Each row was made from one small tree. The marks that hang from a mark follow it in brackets, in alphabetical order. Every link used is in the known rows. Write each row's tree.
Known rows
fifal{duvus{migez} movu rudid{potatir}}: -26.9 0.4 -6.7 9.1 -8.6 -48.2 -4.1 -7.1 -0.1 -27.0 -17.0 5.8 3.3 -1.2
 1.9 -4.5 12.4 -67.9 8.2
movu{fifal{duvus{migez} rudid{potatir{vorip}}}}: -18.9 11.7 -5.3 12.3 -9.1 -33.1 2.8 4.6 -1.1 -20.3 -9.9 14.3 17.9 14.7
 -6.4 -2.8 7.7 -30.5 -0.7
fifal{duvus}: -8.5 6.6 1.6 13.2 8.4 -12.2 2.2 -10.1 -8.4 -15.8 -11.8 1.0 3.6 -0.6 8.4
 -2.2 6.3 -26.9 -2.4
fifal{duvus{migez} movu rudid}: -26.6 2.1 -4.7 8.4 0.9 -24.3 -5.6 -12.1 -8.9 -28.2 -22.7 8.2 -2.9 4.2
 5.4 -4.8 21.3 -69.4 13.0
vorip{potatir{rudid{fifal}}}: -11.8 -0.9 -6.9 19.5 5.6 -16.0 -3.1 8.9 -13.6 -1.0 -1.6 8.4 17.6 -2.6
 7.0 -4.5 4.8 -1.8 -5.8
duvus{migez{movu}}: -1.7 -0.2 -0.6 11.8 -9.4 8.7 -0.9 -7.1 18.8 -5.8 -11.1 14.9 4.3 4.6 4.7
 5.3 3.8 -13.1 -3.8
fifal{movu}: -15.3 0.6 -2.2 13.9 -1.6 -14.3 0.6 -11.9 -7.6 -10.1 -10.2 -0.9 4.0 -1.3
 3.9 -0.2 6.0 -29.5 0.6
potatir{rudid{fifal} vorip}: -19.3 11.3 -3.0 14.6 5.4 -14.1 2.9 16.1 -23.0 -3.3 -5.3 17.1 12.8 11.5
 -8.0 1.6 6.9 -7.1 -5.9
duvus{migez}: -2.7 2.6 -5.7 12.3 -1.2 1.7 1.7 -8.6 9.6 -5.9 -7.0 11.3 8.1 2.3 7.3 7.1
 12.1 -9.2 -3.7
migez{movu{fifal{duvus rudid{potatir{vorip}}}}}: -18.6 10.8 3.2 17.4 -13.8 -33.0 3.0 7.8 -0.1 -21.9 -12.8 8.0 12.4 14.0
 -12.2 -9.0 -9.0 -31.3 -0.8
potatir{rudid{fifal{duvus}} vorip}: -24.8 14.6 1.5 10.3 10.4 -23.5 -0.5 13.9 -29.5 -12.1 -10.8 15.2 9.7 11.2
 -4.8 -2.6 9.0 -27.9 -4.1
rudid{fifal{movu}}: -21.9 -1.5 -0.4 10.9 -12.1 -29.8 -2.5 -2.3 -18.3 -4.6 -12.1 2.8 8.6 -0.8
 9.3 2.1 12.4 -37.5 -6.8
vorip{potatir{rudid}}: -5.5 1.5 -8.6 22.0 15.5 -0.9 0.4 -1.0 -2.4 -6.0 -0.1 4.1 13.3 -3.6 1.8
 -6.9 -0.9 5.5 1.8
migez{duvus movu}: 5.1 3.7 11.6 17.3 -0.4 -1.4 -0.6 -11.3 27.0 -14.4 -13.4 7.8 -1.7 2.5 2.8
 0.3 -14.5 -8.7 -1.2
movu{fifal{rudid}}: -11.0 6.6 -6.8 22.5 -7.3 -6.4 5.6 -5.5 -7.0 -11.0 -10.4 4.1 8.5 9.8 4.8
 -6.5 10.4 -20.0 1.4
movu{fifal{duvus{migez} rudid}}: -13.8 8.2 -5.7 12.9 -6.6 -10.2 -0.8 -8.6 -1.9 -19.0 -17.7 12.7 7.4 12.0
 9.7 -6.6 23.0 -42.7 4.4
movu{fifal}: -3.2 6.6 -3.2 18.2 -8.7 -1.5 5.6 -9.2 0.5 -0.7 -5.4 2.6 14.5 6.7 8.8
 -2.1 8.0 -2.8 -8.0
vorip{potatir{rudid{fifal{duvus{migez} movu}}}}: -26.8 -3.0 -5.2 6.4 0.1 -31.8 -13.7 1.4 -14.5 -10.9 -14.1 12.9 13.8 -1.6
 12.0 -6.7 20.2 -48.5 2.6

Which tree is each row?
-18.8 1.8 -0.8 4.5 -1.9 -19.1 -5.5 -15.4 -2.6 -16.9 -17.6 6.4 2.7 1.0
 10.5 -0.3 18.6 -52.4 3.2 | fifal{duvus{migez} movu}
-20.6 11.1 -1.5 16.6 7.2 -41.3 5.9 5.9 -14.4 -28.4 -8.8 4.1 8.1 5.5
 -13.0 -2.8 -6.2 -31.3 2.3 | fifal{duvus rudid{potatir{vorip}}}
-15.4 0.7 -5.7 9.8 5.8 -19.8 -9.0 5.2 -9.3 -8.0 -9.3 16.5 15.7 -0.3 12.4
 -4.1 17.1 -25.5 -2.9 | vorip{potatir{rudid{fifal{duvus{migez}}}}}
-28.0 2.7 -5.3 11.8 -6.4 -26.2 -4.9 3.7 -19.5 -2.7 -11.6 9.2 6.5 2.3 4.4
 -3.7 15.9 -40.3 -1.3 | potatir{rudid{fifal{movu}}}
-16.0 7.9 -6.0 21.1 3.3 -32.8 8.9 8.3 -7.1 -19.7 -3.0 5.8 11.3 5.6 -16.4
 1.2 -9.7 -11.0 -0.5 | fifal{rudid{potatir{vorip}}}
-25.3 -0.1 0.9 1.5 -12.7 -33.3 -8.4 -5.1 -13.8 -12.3 -19.3 10.8 6.6 1.4
 15.3 1.7 24.5 -60.5 -4.5 | rudid{fifal{duvus{migez} movu}}
-5.9 9.8 7.7 21.4 -12.9 -27.9 2.7 4.4 24.6 -20.4 -10.1 11.3 11.0 15.0
 -14.1 -5.4 -21.8 -9.7 0.4 | migez{duvus movu{fifal{rudid{potatir{vorip}}}}}
-26.9 3.6 -1.4 14.0 4.4 -29.3 -2.5 -11.4 -19.8 -29.2 -21.1 -1.0 -4.3 1.3
 2.6 -9.5 12.5 -67.0 12.2 | fifal{duvus movu rudid}
-13.6 3.3 0.3 11.8 -3.1 -6.2 -4.1 -5.8 5.0 -25.4 -22.0 15.4 -4.6 7.5 2.3
 -3.6 10.1 -50.8 7.8 | fifal{duvus{migez{movu}} rudid}
6.2 6.0 11.2 18.0 -12.5 0.5 -0.5 -11.9 29.7 -7.5 -12.5 7.8 6.5 9.5 7.4
 -4.3 -9.9 -4.9 -4.0 | migez{duvus movu{fifal}}
-31.6 4.1 -4.1 2.6 -6.1 -31.0 -10.8 0.7 -15.4 -10.2 -19.2 17.1 5.0 4.3
 10.9 -4.2 28.4 -63.3 2.4 | potatir{rudid{fifal{duvus{migez} movu}}}
-14.4 -1.8 -0.5 10.2 -3.4 -14.1 -11.7 7.6 1.0 -8.0 -13.4 19.4 11.9 2.0
 10.0 -5.7 8.9 -29.4 -2.3 | vorip{potatir{rudid{fifal{duvus{migez{movu}}}}}}
-19.2 8.6 3.9 9.7 -4.3 -49.9 2.8 13.3 -18.9 -12.6 -5.6 6.1 18.3 2.8 -3.0
 3.6 -3.1 -22.0 -15.0 | rudid{fifal{duvus} potatir{vorip}}
-13.5 -0.4 3.1 4.8 -23.9 -39.2 -5.8 5.7 10.4 -8.2 -13.2 14.2 11.5 -0.1
 9.5 4.4 4.2 -39.7 -13.7 | rudid{fifal{duvus{migez{movu}}} potatir}
-14.9 5.5 0.3 18.6 -19.9 -33.2 0.4 -0.7 5.6 -18.6 -14.8 4.2 8.4 6.3 1.2
 -11.7 -3.5 -42.4 -1.3 | migez{movu{fifal{duvus rudid{potatir}}}}
-23.7 -4.4 -6.4 16.0 -0.5 -28.5 -7.1 5.0 -17.5 -3.8 -6.6 4.9 15.0 -3.9
 6.7 -6.9 7.7 -25.2 -0.4 | vorip{potatir{rudid{fifal{movu}}}}
-27.6 -1.0 -2.1 11.7 4.1 -37.4 -10.4 2.6 -24.8 -12.8 -12.3 3.4 12.0 -4.0
 9.9 -11.5 11.1 -45.1 1.9 | vorip{potatir{rudid{fifal{duvus movu}}}}
-31.3 5.5 -4.2 7.7 -2.4 -47.2 -1.7 1.1 -7.7 -30.3 -15.0 10.2 7.3 6.6
 -11.5 -1.3 6.1 -57.0 7.7 | fifal{duvus{migez} movu rudid{potatir{vorip}}}
